What can hang from each mark
q979: q862
q146: q246 q776
q542: q636
q246: q542 q663
q563: q869
q776: q146 q869
q663: q636
q636: q146 q542
q869: q776
q614: q246 q636
q862: q776

Every row comes from one small tree of marks. The marks that hang from a mark follow it in brackets, in the order of their numbers. Every link used is in the known rows. Which tree was each row made from?
Known rows
q979[q862[q776[q146]]]: [ 0.97  0.07 -0.28 -0.46  1.54  2.05  3.35  0.19  0.16  1.38  1.31 -1.46
  2.01  1.78  0.68 -0.29 -0.17  1.64 -1.15  0.30 -1.72]
q563[q869[q776[q146[q246]]]]: [ 0.69  1.38 -0.15  1.04 -1.97  2.64  1.48  1.91  0.61  2.85  0.27 -2.45
 -0.29  2.50  1.05  0.83  0.78  3.09 -0.67  0.44 -4.24]
q636[q542]: [ 0.60 -1.82  0.46 -0.07 -0.36  0.48 -0.19 -0.37 -0.80 -1.43  2.28 -1.02
 -0.52  0.13 -1.26  1.23 -1.09 -0.87  0.72 -1.45 -1.10]
q663[q636]: [-0.54 -1.81  0.13 -0.05 -0.85 -0.41  0.50  0.07  1.52 -1.57  0.99 -0.31
 -0.81  0.07 -2.43 -1.10 -1.76  1.23  0.65 -1.24  1.22]
q862[q776]: [ 0.58 -0.67 -0.01 -1.06  1.23 -1.01  0.63  0.04  0.14  0.51  0.86 -1.19
  0.45  0.67  0.25 -1.52  0.97  0.25 -0.36 -0.47 -2.09]
q663[q636[q146[q776[q869]] q542]]: [ 0.69 -1.39  1.87 -0.58 -0.55  0.43  0.55 -0.67  2.61 -0.88  2.09 -2.47
 -0.06  2.74 -2.99  0.05 -2.70  2.23  0.89 -2.40 -0.61]
q979[q862[q776[q146[q246[q663[q636]]] q869]]]: [ 0.23 -0.24 -0.80 -0.56 -0.72  0.88  3.66 -0.77  1.90  0.82  1.48 -1.34
  2.74  1.49  0.34 -0.35 -0.35  3.42 -0.70  0.31 -0.16]
q146[q246[q663]]: [ 0.34 -0.35  1.09 -0.93 -1.03 -0.45 -2.38 -1.70  1.84 -0.77 -0.46  0.64
  1.35  0.56 -1.13  1.58  0.29  1.54  0.80  1.90 -1.20]
q614[q246]: [-2.30  0.47  1.10 -0.70 -0.62 -1.15  0.32  0.73 -0.01 -1.39  0.83 -1.54
  0.71 -1.04 -1.67  0.55  0.44  0.63 -0.57 -0.27 -2.30]
q979[q862[q776[q146 q869]]]: [ 0.23  0.98 -1.44 -0.06  0.36  1.46  4.83  0.19  0.24  2.05  1.34 -1.79
  2.26  1.27  2.08 -0.68  0.32  1.96 -1.51 -0.06 -0.34]
q246[q542[q636] q663]: [ 2.98 -2.43 -0.60  1.45 -0.47 -2.69  1.12 -3.30  0.47 -0.78 -0.84  4.25
  1.85 -0.08 -0.66  1.73 -1.63 -1.74  0.17 -1.11  2.20]
q636[q146]: [ 0.55  1.55  1.24  0.20  1.06  1.31 -0.87  0.38  1.31  1.83 -1.14 -1.74
  1.05  2.53 -1.11  1.02 -0.80  0.43  0.33  0.45 -1.16]
q869[q776[q146[q246[q663]]]]: [ 1.27 -0.66 -0.26 -0.80 -0.89  0.46 -1.22  0.59  1.49  2.12 -1.83 -1.35
  2.03  2.90  1.55  0.81  0.07  0.68  0.69  1.94 -3.18]
q246[q542 q663]: [ 2.18 -1.22 -0.46  0.77 -0.81 -2.49 -0.39 -2.06  1.00  0.22 -2.14  2.73
  0.94 -0.91  0.51  2.54 -0.92 -1.79  1.23 -0.06  2.73]
q542[q636[q146[q246[q663] q776[q869]]]]: [ 1.80  0.13  2.15 -0.24  0.37  0.07  0.55 -3.13  2.07  0.00  0.53  0.66
  3.11  3.99 -1.73  0.23 -0.96  2.77 -1.11 -0.05 -2.54]
q636[q146[q246]]: [ 0.00  1.78  2.06 -0.74  0.81  1.58 -1.28 -0.21  2.64  0.37 -0.83 -2.24
  0.82  3.50 -2.01  1.31 -0.64  1.49  0.71  1.42 -3.25]
q614[q246[q663] q636[q146[q776] q542]]: [-0.87 -1.63  4.69 -2.22 -0.56 -1.14 -1.49 -2.02  1.60 -1.52  2.79 -1.94
  3.66  1.94 -3.93  1.04 -2.07  0.86 -1.06 -0.71 -2.97]
q246[q542[q636[q146[q776[q869]]]] q663]: [ 3.37 -0.87  0.45  1.03 -0.14 -2.35  1.51 -3.67  1.85  0.72 -1.44  2.85
  2.79  1.90 -0.11  1.85 -1.85 -0.27 -0.18 -1.11  1.55]
q614[q246[q663[q636]]]: [-1.66 -1.40  1.34 -0.56 -1.78 -2.41 -1.27 -0.21  1.08 -1.48  0.84 -0.20
  1.83 -1.68 -2.99  0.92 -0.55  1.60  0.18 -0.31 -0.11]
q776[q146 q869]: [-0.19  1.41 -3.88  1.66 -3.01  1.47  2.91  0.49  0.62  3.40 -1.06 -0.98
  1.32  1.38  3.75  0.59  0.26 -0.02 -1.19 -0.94  2.82]

Which tree is each row?
[-2.40  0.18  2.18 -1.07 -0.15 -1.55  2.40 -0.58  2.17 -2.00  0.57 -1.72
  1.27  1.39 -2.90  0.07 -2.02 -1.38 -1.40 -0.99 -1.67] | q614[q246[q542] q636[q146]]
[ 2.57 -0.67  4.36 -1.86  0.78  1.23 -3.39 -2.23  2.65 -0.26  0.96 -2.20
  1.85  4.28 -3.07  3.12 -1.56  2.28  1.42  0.40 -4.54] | q636[q146[q246[q663] q776] q542]
[ 0.64  1.65  1.54 -0.40  0.82  0.70  0.05 -0.72  3.15 -0.17 -1.55 -1.60
  0.24  3.38 -1.86  1.96 -1.24  0.23  1.09  0.73 -2.64] | q636[q146[q246[q542]]]
[ 2.30 -0.07 -0.42  1.90 -2.20  1.22  2.22  0.10  0.81  2.28  0.01 -0.13
  0.68  2.54  0.59  1.62 -0.13  2.13 -0.74 -0.28 -3.19] | q563[q869[q776[q146[q246[q542[q636] q663]]]]]
[-0.30  1.33  1.63 -2.33 -0.79 -0.25  0.90 -1.90  2.47 -1.17  0.48 -1.10
  0.30  2.12  0.75 -0.54  0.93  3.56 -0.70  0.60 -2.79] | q146[q246 q776[q869]]
[ 1.08  0.52 -1.15 -0.27 -0.25  0.44  4.46 -1.22  1.59  1.14  0.27 -0.74
  2.56  1.42  1.72  0.72 -0.04  1.72 -0.74  0.54 -0.23] | q979[q862[q776[q146[q246[q542 q663]] q869]]]
[ 0.31  0.66 -3.60  1.44 -2.93  0.91  4.67 -1.42  2.13  0.75 -0.81  0.06
  0.99  2.81  2.26  0.98 -0.64 -0.02 -1.23 -1.35  0.99] | q776[q146[q246[q542[q636]]] q869]
[ 1.55 -2.73 -0.76 -0.93 -0.92  0.51 -0.43 -0.76  2.07  0.50  1.49 -1.66
  1.45  2.78 -1.07  0.49 -0.67  1.09  0.35 -1.03 -2.10] | q862[q776[q146[q246[q663[q636[q542]]]]]]
[ 1.67 -2.56  3.42 -2.63 -0.65 -0.57 -2.67 -3.00  3.29 -2.62  1.64  0.00
  0.90  2.19 -3.16  0.97 -1.15  3.66  1.11  0.20 -2.74] | q146[q246[q663[q636[q542]]] q776]
[ 2.43  0.96  3.34 -1.50  1.12 -0.11 -1.91 -2.47  3.94  0.52 -1.95 -0.50
  1.70  4.10 -1.59  2.62 -1.11  1.80  1.10  1.25 -2.89] | q636[q146[q246[q542 q663] q776]]
[ 0.87 -1.91  3.37 -1.68  0.31  1.14 -1.07 -1.14  3.63 -2.42  2.24 -2.73
 -0.31  3.96 -4.85  0.60 -2.89  2.94  1.39 -1.44 -3.31] | q663[q636[q146[q246 q776] q542]]
[ 2.83 -1.78  1.45 -0.07 -0.33 -2.14 -0.84 -2.38  3.57  0.10 -1.84  1.47
  1.09  1.45 -1.99  2.10 -2.71  0.40  1.66 -0.95  2.08] | q246[q542 q663[q636[q146[q776]]]]
[ 0.68  0.91 -3.37  1.17 -3.80  0.18  2.28 -1.36  2.60  2.11 -2.29  0.17
  1.68  1.79  3.04  2.45 -0.11 -0.08 -0.09 -0.11  2.52] | q776[q146[q246[q542 q663]] q869]
[ 0.91  0.21 -1.32  0.06  0.49  0.95  6.52 -1.42  1.06 -0.09  1.66 -0.71
  2.12  2.38  0.98 -0.54 -0.53  1.68 -1.76 -0.55 -1.58] | q979[q862[q776[q146[q246[q542[q636]]] q869]]]
[ 1.80 -0.81 -0.58 -0.54 -0.90 -0.32 -0.16  0.21  1.88  1.71 -2.47 -0.87
  1.47  2.88  1.77  1.37 -0.41 -0.29  1.04  1.39 -2.67] | q869[q776[q146[q246[q542 q663]]]]
[ 1.62 -1.67  0.50  0.04 -0.69 -1.59  0.33 -3.42  2.09 -2.46 -0.45  2.62
  1.25  1.22 -1.73  1.74 -1.13  0.05  0.42  0.32 -0.90] | q146[q246[q542[q636] q663]]
[ 0.64 -1.79  4.09 -2.39  0.29  0.70 -1.51 -2.91  2.59 -1.59  2.39 -1.37
  2.20  4.00 -3.02  0.37 -2.34  1.01 -0.35 -0.01 -2.87] | q614[q636[q146[q246[q663] q776] q542]]
[ 1.38 -2.45 -0.05 -0.92 -1.45  0.45 -1.01  0.48  1.94  0.52 -0.13 -1.96
  1.33  2.97 -0.29  0.79 -1.34  0.96  1.31  0.50 -3.03] | q869[q776[q146[q246[q663[q636[q542]]]]]]
[ 0.91 -1.20 -1.29  0.23 -2.28  1.72 -1.16 -0.87  2.84  1.03 -0.89 -0.05
  1.66  2.54 -0.61  1.87 -1.09  1.48  0.38  0.41  0.42] | q776[q146[q246[q663[q636]]]]
[ 1.77  1.83  2.27 -1.14 -0.10 -0.65 -0.40 -2.51  4.09  1.04 -2.07 -0.83
  1.94  3.55 -0.21  2.19 -0.63  2.12  0.68  0.98 -1.55] | q636[q146[q246[q542 q663] q776[q869]]]
[-2.14  0.84  2.63 -1.79 -0.42 -2.04  3.23 -1.41  2.79 -1.60  0.67 -2.06
  1.66  1.97 -1.65 -0.56 -1.59 -0.01 -2.11 -1.44 -1.72] | q614[q246[q542] q636[q146[q776[q869]]]]
[ 0.63  0.66 -0.81 -0.51 -0.26  1.10  3.40 -0.84  1.17  1.62  0.97 -1.27
  3.19  1.50  1.63  0.21  0.46  2.79 -1.09  1.09 -0.78] | q979[q862[q776[q146[q246[q663]] q869]]]
[ 0.72  0.55  1.81 -2.07 -1.51 -1.17 -0.95 -2.90  2.73 -0.27 -0.28  0.29
  1.92  1.43  0.89  0.64  1.00  3.73 -0.14  1.39 -1.27] | q146[q246[q663] q776[q869]]
[ 1.12  1.26 -0.53  1.68 -1.77  2.38  1.78  2.34 -0.14  3.68  0.15 -2.03
 -0.23  1.84  1.73  0.68  0.71  2.33 -0.84 -0.16 -2.92] | q563[q869[q776[q146]]]
[ 0.46 -2.09  1.48  0.11 -0.18  0.86 -0.36  0.16  2.03 -1.19  1.95 -2.39
 -0.42  2.13 -4.20  0.68 -3.21  0.89  1.54 -2.11 -0.54] | q663[q636[q146 q542]]
